Each row was made from one small tree. The marks that hang from a mark follow it in brackets, in the order of their numbers. Every link used is in the known rows. Write each row's tree.
In the rows, 128 means zero.
Known rows:
J_763[J_901]: [161 100 128 128 123  82 168 136 147 144 169 148  96 159 115 167 136 154
  93 113 144 118 125 158 171 125  84  72 153 164 115 117  82 142 115]
J_193[J_433[J_988[J_564[J_291]]]]: [170 141 146 182 153 156 149 146 131 132 139 138 104 110 158 161 166 114
 149 108 110 126 133 149 138  81 103  79  94 142 178 117  99 149 122]
J_763[J_751[J_299[J_988]] J_901[J_777[J_923[J_524]]]]: [149 141 166 159  60 124 142 120 156 111  87 149 120 129  40 138 185 145
 149  79 141 125 155 123 159 123  74 160 186 122  98 170  79 127 104]
J_12[J_154 J_751[J_299[J_988] J_763[J_901[J_777]]]]: [126 144 215 111 145 168 105 159 162 113  71 113 193 165 112 120 149 126
 141 169 156 143 183 144  76 116 134 147 151  93 165 129 130 145 130]
J_923[J_524]: [143 128 102 119 141  77 152 148 138 206 149 137 151 111 112 148 125 154
 176  89 147 119 129 167 151 111 111  65 141 158  88  86 146 104 110]
J_12[J_154 J_751]: [132 118 165  61 194 129  92 151 166 132  97  86 170 118  92 136  73 144
 156 163 166 130 161 129  84 107 130  44 130 123 159 104 140 145 139]
J_923[J_524 J_777]: [139 125 109 112 118 108 112 120 134 210 187 147 168 111 128 177 158 151
 210 129 148 143 140 183 141 103 104  78 140 186  87  80 153  82 114]
J_12[J_154[J_411] J_751[J_299 J_763]]: [118 117 172 113 174 172  70 141 153 104  96  74 200 155 115  73 141 127
 119 202 195 135 154 149  75 110 170  79 133  97 138  78 164 141 107]
J_154[J_12[J_751[J_763]] J_411]: [ 90 102 120 131 127 149 123 128 139  94 169 128 166 125  93  54 135 112
 116 207 146 121 131 102 122 114 130 113  99 174 114  62 184 125 114]
J_988[J_564]: [154 124 104 147 137 113 116 133 120 168 157 151 107 106 152 159 143 140
  85  64  98  90 134 161 129 106 120  81 129 182 151  89 134 139 132]
J_763[J_751 J_901]: [138 102 124 130 108  78 118 107 164  99 146 142  66 155  66 137 119 153
  94 131 148 126 129 117 183 117  91  62 169 135 122 135  58 156 104]
J_988[J_299[J_751[J_12[J_154[J_411]] J_763]] J_564]: [107 125 120 117 132 121  89  95  67 142 145 129 136 111 171 112 142 150
  91  96 135 133  83 118  89 160 169 138 145 131 104 140 159  84 127]
J_564[J_291 J_988[J_299[J_751[J_12[J_154]]]]]: [152 110 113  89 156 128 157 137 136 139 128 117  83 116 160 132  57 140
 129 118 101 188 118 112 116 160 109 147  61 105  61 161 123 131 126]
J_12[J_154[J_411] J_751]: [131 101 181  61 187 154 101 139 142 104 104  85 178 110  82 100  92 150
 158 195 190 126 135 136  88 102 134  37 112 127 146  90 150 138 124]
J_564[J_291 J_988[J_299[J_751[J_12 J_763[J_901]]]]]: [146 102 109 121 125 117 171 131 139 130 165 141  74 142 167 122  89 133
 105 120  91 205 119 101 152 168  97 149  75 115  56 161 102 125 116]
J_411[J_154[J_12[J_751]]]: [129 130  90  81 156 104 104 142 161 159 115 135 138 127  97 122  75 108
 157 174  99  97 150 124 132 102 124 135 133 152 125 113 146 172 138]
J_988[J_299[J_751[J_12 J_763[J_901]]] J_564[J_291]]: [113 136  77 127 107  97 104 110 106 138 158 154  88 127 177 143 159 147
  82  81  77 161  90  97 124 168 135 161 115 122  88 163 114  92 138]
J_299[J_751[J_12[J_154[J_411]] J_763[J_901]] J_988]: [ 87 103 184 108  87 136 206 113  67  87 118 134 195 150 134  96 127 168
 193 176 179 161 105 137 153 154 123 135 104  97 155 155 114 116 149]
J_193[J_433[J_988[J_299[J_751[J_763]]]]]: [144 126 149 186 152 145 139 128 129 157 168 125 129 129 171 140 147 102
 152 128 174 170 135 115 130 121 134  79 152 102 148 143 100 121 113]
J_988[J_299[J_751[J_763]] J_564]: [129 120  92 141 131 104  83 106 107 202 177 154 103 107 195 135 148 131
  76  61 121 157 117 102  92 156 160 116 152 129 116 137 136  94 130]
J_193[J_433[J_988[J_299[J_751]]]]: [162 129 152 172 158 140 150 130 129 153 156 123 113 119 154 163 142 105
 163 116 178 150 127 114 131 119 125  87 151 105 144 156  97 121 117]
J_299[J_751[J_12] J_988[J_564[J_291]]]: [107 137 117 129  82 134 187 129  79 108 107 158 145  97 148 153 134 153
 194  95  97 132 116 114 154 143 113 167  65 109 173 164 117 119 178]
J_193[J_433[J_988[J_564]]]: [176 140 162 188 160 151 149 139 116 138 145 136 115 109 154 163 165 113
 146 100 133 109 135 153 139  83 109  72 131 154 189 113 107 144 121]
J_433[J_988[J_299[J_751[J_12[J_154]]] J_564]]: [146 152 144 105 135 123 146  98  73 129 115  98  96  79 157 142 100 101
 138  76 107 119  78 111 121 133 164 138 140 130 173 167 144  76 151]
J_154[J_12[J_751]]: [117 129 100 116 147 110 124 147 165 125 146 127 134 117  86 127 106 112
 133 153 122 103 153  92 118 117 113 127 122 175 129  93 165 134 139]
J_433[J_988[J_299 J_564[J_291]]]: [157 154  99 145 122 141 140 119 123 172 145 124  42  68 172 143 117  74
 101  66  58 124  93 129 135 111 148 141 107 138 161 130 119 102 137]
J_411[J_154[J_12[J_751[J_299[J_988] J_763]]]]: [120 150  98 125 136 135 104 148 156 170  97 138 149 140 120 102 108  87
 162 179 105 101 167 136 122 109 147 189 137 122 145 112 148 181 143]
J_12[J_154]: [136 107 132  87 170 115 124 141 141 169 120 104 143 131 130 144  84 156
 120 131 155 119 139 183  95 114 126  53 124 139 130  92 133 150 120]
J_411[J_154[J_12[J_751[J_763]]]]: [112 130  88  93 151 111  93 138 161 164 126 138 153 138 114 102  81 101
 144 187  94 115 159 126 131 104 132 128 132 149 128 102 150 171 132]
J_154[J_12 J_411]: [119  96  95 140 115 131 161 122 116 116 174 140 125 123 104  87 136 128
 100 167 144  90 102 143 134 119 117 128  94 190  88  63 173 130 106]

Which tree is each row?
[123 141  83 118 150 115  83 143 167 158 110 127 153 154 116 104 107  94
 135 180 103 102 164 131 123 107 146 161 145 132 118 104 156 173 128]	J_411[J_154[J_12[J_751[J_299 J_763]]]]
[124 136 195 131 158 198  85 142 125 119  75  97 188 125 132  69 161 124
 142 177 177 123 151 151  66 105 173 125 115  97 182  87 160 144 132]	J_12[J_154[J_411] J_751[J_299[J_988[J_564]] J_763]]
[110 148 147 153 103 145 134 155 165 104 123 152 158 158  98 116 166  97
 118 157 110 114 174 103 109 124 111 214 135 150 132 117 157 132 130]	J_154[J_12[J_751[J_299[J_988] J_763[J_901[J_777]]]]]
[113 127 192 128 155 195  98 145 141 119  80  87 198 135 120  69 144 119
 155 200 200 132 158 152  74 111 169 117 122  83 170  87 153 149 126]	J_12[J_154[J_411] J_751[J_299[J_988] J_763]]
[124 151 159 147  97 111 129 117 128  55  55 111  95 174  56 137 139 154
 126 138 162  79 117 147 164 135 119 178 183  94 142 166  75 158 125]	J_763[J_751[J_12[J_154] J_299[J_988]] J_901]
[124 138 131 145 139 140 127 136 101  69  77  76 171 173 104 135 144 145
 104 146 176  51 107 198 127 135 157 155 156 121  98 102 163 134 110]	J_751[J_12[J_154[J_411]] J_299]
[145 144  59 145 136 121  83 133 142 205 157 154  43  88 179 162 145 124
  61  52  68 121 106 137  97 135 136 147 114 143  97 119 117 126 128]	J_988[J_299 J_564[J_291]]
[132 105  95 127 131 133 155 132 142 139 164 134  89 125 176 118  75 121
 111 117  88 201 130 102 138 162 110 143  67 109  62 149 121 128 119]	J_564[J_291 J_988[J_299[J_751[J_12 J_763]]]]
[101 105 126 102 124 106 126 101  95 128 154 118 141 150 143 114 122 153
 105 144 178 157  85 118 122 176 148 123 161 107  71 154 128  90 114]	J_988[J_299[J_751[J_12[J_154[J_411]] J_763[J_901]]]]
[115 134 140 137  89 127 187 122  63 114 115 155 159  98 141 157 130 151
 194  83 126 113 119 117 154 144 121 158 110 125 185 162 127 112 178]	J_299[J_751[J_12] J_988[J_564]]
[171 154 135 186 159 156 128 140 133 161 145 139  75  99 171 165 166 102
 131  91 115 128 119 137 118 101 120 114 122 130 154 132  97 136 121]	J_193[J_433[J_988[J_299 J_564[J_291]]]]
[170 107  90 136 150 139 149 153 170 187 166 141  41 106 168 137  74 110
  93  95  84 172 135 132 127 139  99 137  73 131  66 122 107 153 110]	J_564[J_291 J_988[J_299]]
[143 129 163 171  56 142 135 116 163  91  96 148 106 140  50 142 175 134
 112  89 140 121 164 121 156 127  74 156 183 121 115 171  64 149 109]	J_763[J_751[J_299[J_988]] J_901[J_777[J_923]]]
[107 124 116 124 133 103 125 140 167 119 163 138 137 148  97 106 125 119
 111 171 119 130 152  92 127 123 109 126 128 175 127  92 151 133 131]	J_154[J_12[J_751[J_763[J_901]]]]
[141 147 164 175 121 149 109 150 153 131 119 138 141 147 132 125 182 110
 124 127 139 125 170 120 124 118 137 148 157 112 186 116 114 144 145]	J_12[J_751[J_299[J_988[J_564]] J_763[J_901]]]
[131 137 160 173 122 148 121 158 169 131 123 128 151 162 118 124 164 104
 135 151 160 134 177 120 138 124 134 136 161  99 172 115 105 149 137]	J_12[J_751[J_299[J_988] J_763[J_901]]]
[122 131  94  91 132 122 101 109  86 127 120 128 100  95 162 133 140 161
 106  96 105 134  69 112  91 159 148 159  88 116  82 156 143  91 136]	J_988[J_299[J_751[J_12[J_154[J_411]]]] J_564[J_291]]
[ 97 119 132 133  86 125 205 127  90 112 123 141 174 119 123 152 103 145
 212 117 158 128 128 118 170 153 116 145 116 104 165 162 116 119 168]	J_299[J_751[J_12] J_988]
[123 141  65 119 120 105 102 117 105 144 141 143  85  99 165 163 140 143
 100  63  80 134  91  97 114 162 138 164 107 121  88 164 128  95 145]	J_988[J_299[J_751[J_12]] J_564[J_291]]
[ 98 174 141 187 113 163 122 144  88 119  71 111 176 162 168 119 162 127
 114 113 119  77 139 200 107 135 172 208 149 113 170 102 159 145 141]	J_751[J_12[J_154] J_299[J_988[J_564]] J_763]
[ 84 116 125 109 124 121  96 103 119  47  99  96 134 134  53 101  81 154
 122 165 157  89 113 138 157 117 128  76 152 124 124 114 124 147 107]	J_763[J_751[J_12[J_154[J_411]]]]
[103 112 137  99 140 132 148 126  92  75 113  95 174 138  95 126  93 162
 128 156 156  74  99 186 143 128 126  95 133 153 111  95 154 130 119]	J_751[J_12[J_154[J_411]]]
[150 138 118 128 105 123 154 101 111 153 155 131  63  98 185 127 137  93
 110  87  74 176  88  98 143 130 143 131 102 119 155 160 105  83 139]	J_433[J_988[J_299[J_751[J_763[J_901]]] J_564[J_291]]]
[156 142 103 124 118 129 149 105 112 158 142 121  62  72 175 140 119  87
 128  72  76 154  89  96 131 125 150 131  94 114 159 161 119  86 144]	J_433[J_988[J_299[J_751] J_564[J_291]]]
[ 89 116  84 139 117 100 113 111 118 155 174 126 139 140 157 137 108 127
 104 109 151 152 117 101 135 175 154 125 174 108  84 148 134  95 126]	J_988[J_299[J_751[J_12 J_763]]]
[135 115 192 105 167 155  87 139 149  90  98  83 182 172 105  79 159 142
 110 206 200 140 142 146  89 117 153  83 139 102 129  94 141 138 105]	J_12[J_154[J_411] J_751[J_299 J_763[J_901]]]
[102 170 114 156 106 145  89 123 131  73  39 107 104 135  89 126 131 136
 132 119 113  79 133 146 130 122 145 183 131  85 154 142 112 165 134]	J_763[J_751[J_12[J_154] J_299[J_988[J_564[J_291]]]]]
[111 118 153 142 104 158 123 133 142  56 145 139 172 162  81  74 190 108
  93 198 139 107 141 108 118 119 118 176 121 166  88  90 181 117  98]	J_154[J_12[J_751[J_299 J_763[J_901[J_777]]]] J_411]
[ 79 133 113 144  72 142 175 122  84 113 127 161 168 116 175 121 140 144
 176 113  87 160 130 117 152 143 126 159  66 103 178 147 123 119 170]	J_299[J_751[J_12 J_763] J_988[J_564[J_291]]]
[163 139 127 133 126 123 149 100  95 164 149 119  73  74 166 146 117  86
 126  60 106 135  92  99 131 127 157 123 140 132 172 160 131  80 146]	J_433[J_988[J_299[J_751] J_564]]
[138 152 102 115 142 128 115 150 157 167  86 135 133 131 105 124 103  92
 173 167 110  85 159 134 126 107 139 199 135 125 143 124 141 179 148]	J_411[J_154[J_12[J_751[J_299[J_988]]]]]
[129 136  96 130 128  93 102 107  86 153 151 140 103  99 157 167 137 142
 100  50 116 108  93 100 114 164 150 153 164 142 107 163 141  87 145]	J_988[J_299[J_751[J_12]] J_564]
[100 121 156 113  75  98 130 106 136  11 121 156 126 171  30 159 125 151
  95 129 102  93 136 116 199 124  65 126 187 152 100 169  89 133  99]	J_763[J_751[J_12] J_901[J_777]]
[168  96  95 118 147 128 159 138 159 177 162 138  59 109 170 135  75 124
 115 101 102 204 132 100 125 154 101 128  60 108  62 152 108 134 118]	J_564[J_291 J_988[J_299[J_751]]]
[129 141 119  99 132 117  96 143 163 128 106 149 160 173  99 120 129 100
 123 179  83 105 167 130 127 109 118 185 154 145 101 131 147 162 117]	J_411[J_154[J_12[J_751[J_299 J_763[J_901[J_777]]]]]]
[137 140 101 135 114 136 141 102 115 162 154 125  76  83 189 120 125  82
 113  83  69 172  97  98 130 126 158 125  95 112 160 149 125  86 141]	J_433[J_988[J_299[J_751[J_763]] J_564[J_291]]]
[112 122 145  97 117  79 118 105 131  46  97 113 100 166  47 136  96 175
 111 151 147  99 107 133 175 128  98  90 174 133 120 150  79 148 113]	J_763[J_751[J_12[J_154]] J_901]
[ 88  88 172  75 103 114 162 105  83  45 134 128 223 181 115 114 134 179
 133 176 156 161 117 130 145 150 109  90 123 125  92 152 144  95 112]	J_299[J_751[J_12[J_154[J_411]] J_763[J_901[J_777]]]]
